Known rows, with every way that one mark hangs from another
[A [C [K [M H]]]]: [ 45  29  26  10  36   7 -35  14 -16  -8  55  -9 -15 -31  12 -30 -21 -10
  17  33  -3  -4  12]
[F K]: [  6 -23  -8  -2  -6  -8 -16   1  -7 -10  13  13  -6  -5   3  27 -13   7
  -4 -19  32  16 -18]
[C A [K [F H]]]: [ 43  23   8  26  16  10 -28  -8 -42  -9  22 -14   2   4  23  -8  -9 -32
   8   8  18 -11 -17]
[F [H [M [C A]]]]: [-11  34  -9  12  15 -24 -12  17   5 -13  43   9 -11  45  10  -3   9 -35
  47  28  19  10 -27]
[F H K]: [-14   1 -24   6  12 -45 -16  13   7  -7  35  25  -5  -4   3  11  -8 -27
   8  10  48   1 -41]
[K F M]: [ 27  -4  12  -3 -42 -15 -42 -22  35 -14  63  -6 -25 -21  12  -7  -9 -18
 -15   5  21   3 -11]
[H [M C]]: [  5  13   6   8  -3   2 -20   4   4  -9  38   1 -15  56  14   7   8 -10
  48  10   4  38  -5]
[C A M]: [  1  20  15  11  49  47   4   3 -43 -28  -1 -17 -12  42  17  -3   4  -9
  27 -29 -18   2 -19]
[F [K [C A] [M H]]]: [ 17 -14  15  17  -9  -5  -7  -1 -34 -40  32 -13 -13  -6  12  19 -25   4
  -7 -20  50  14 -26]
[H M]: [ -8  13   5   2   3  -8 -23  -9  -7   7  10   2 -14  41  15   9   7  -9
  26   4 -17  36 -13]
[A [C [M K]]]: [ 10  31  24  -9  66  21 -18  25  -2 -23  43  -5 -24   9   5 -17 -14  -8
  36   3 -46   1   5]
[A [C [M [K [F H]]]]]: [  7  37  19  -7  66   5 -25  25   9 -24  62   0 -27  10   5 -21 -15 -25
  36  13 -36  -1  -4]
[H [M [K [C A] F]]]: [ -3  11  23   3   2  -5 -17  -9 -12 -21  22 -14 -21  60  19  20  -6 -15
  26 -11 -33  34 -16]
[H [M [C A] K]]: [  7  11  16  -3  -3  16  -6  12   0 -36  39  -4 -21  77  14  22   1  -2
  58  -6 -15  30 -12]
[K C]: [ -1   5  14  22  14  -2   4  -4 -33  -1 -13 -27   3  -1   4  -2  -7 -11
 -10  -2  -4   8   5]
[K C F [M H]]: [ 14   9  28  32 -21 -31 -10 -20   9 -33  72 -32 -15 -11  16 -23 -18 -31
 -18  12  36   7 -10]
[C [M H [K F]]]: [-31  20  14  23  48 -11  26  -1  24 -36  64  -5  -9  54  25 -33  -4 -34
  31  -5 -15   0 -26]
[F H]: [-21  22 -16   9  17 -37   0  12  14   3  22  13   0   1  -1 -15   5 -33
  10  28  16 -15 -22]
[C A [M [K F]]]: [  1  16  21   3  40  38   5   2 -19 -47  25 -18 -20  56  22   2  -4 -16
  31 -36 -33  -2 -25]
[M K]: [-10  -6   9 -10   0  -6  16   6  19 -19  13   1  -6  21   4   6  -7   0
  11  -8 -29  -9  -6]
[F H [K C]]: [-14   5 -15  21  22 -47 -13  10 -16  -8  26   6  -4  -5   6  10 -12 -35
   0   9  44   7 -36]
[C K]: [ 24   9   5  30  20   1 -19 -14 -25  23   7 -10   9  -9  27 -21  -1 -24
   3  17   1  -4   1]

Rows
[ -9   8  12  -5  -5 -16 -21 -11  17 -11  35   3 -22  55  18  14  -1 -16
  29  -3 -31  33 -18]
[H [M [K F]]]
[ 31  -3  17  -6 -21  25   8  21  23 -67  64 -10 -15  49   2  18 -12   1
  40 -16  11  -5  -2]
[M [C A] [K F]]
[ 41  27   9  27  17   8 -34 -12 -44  -7  27 -14  -4  18  28  -5  -5 -36
  16   9  11   1 -21]
[C A [K [F [H M]]]]
[ 53   9  21  21   1  33 -29 -13 -53  -8  10 -24  -7 -10  31  -8  -7  -9
   6  -1   9 -10 -10]
[C A [K M]]
[ 14  37  22  53  76  36  11  -5 -63 -23  28 -25   6  44  44 -39  -2 -33
  37  -3   2  -6 -24]
[C A K [M H]]
[ 30  19  13  20   1  17 -34  -4 -19 -14  45  -9 -14  58  25   6   3 -18
  49   8  10  36  -8]
[H [M [C A [K F]]]]
[-15  31  -5   7  15 -27  -4  19  14 -22  50  10 -14  55  11   0   6 -34
  52  24   5   5 -30]
[F [H [M [C A] K]]]
[ 25  39  13  44  65  23 -29 -14 -47 -11  40 -21  -8  33  45 -31   0 -59
  31   1  -2  -4 -31]
[C A [K [F H]] M]
[-10   7  13  17   2 -11  57  31  43 -66  85   0   4  57   3 -18 -10  -3
  51  15  29 -12  -4]
[M C H K]
[-18  10  23  23   9 -33  44   2  19 -49  57 -16   2  34   8 -16 -21 -19
   6   3   3  -5 -11]
[M H [K C F]]
[ 51  33  20   5  30  -4 -59  10  -5  -3  68  -6 -21 -36  12 -27 -20 -27
  13  38  -1  -5   5]
[A [C [K [F H] M]]]
[ 25 -20  13   8 -14   4 -26  -4 -38 -28  17 -15 -18 -14  12  30 -21   3
 -11 -27  37  17 -23]
[F [K [C A] M]]
[ 30  44  26  25  76  10 -30  12 -15 -13  73 -11 -13   1  21 -44 -17 -33
  32  26 -12   4   3]
[A [C [K F] [M H]]]
[ 40   3  32  14 -29   6 -33 -20 -23 -35  37 -41 -26 -14  14   6 -17 -17
 -21 -13  18   8  -8]
[K [C A] F M]
[-28  10  23  24  20 -26  57  12   4 -44  34 -15   7  35   9 -17 -16  -9
  12   3  -5  -9  -9]
[M H [K C]]
[ 52  29  27   9  27   2 -46   9  -6 -11  71  -9 -17 -32  12 -29 -24 -16
  13  32   2  -1  11]
[A [C [K F [M H]]]]
[ 15   3  14   9 -36 -29 -14 -16  41 -31  84  -5 -18 -10  12 -21 -13 -20
  -8  15  40   0 -15]
[K F [M H]]
[ 24  19  -2  34  18 -25 -33 -16  -4  19  42  -5   5  -9  27 -28  -3 -51
   2  29  17  -7 -13]
[C [K [F H]]]
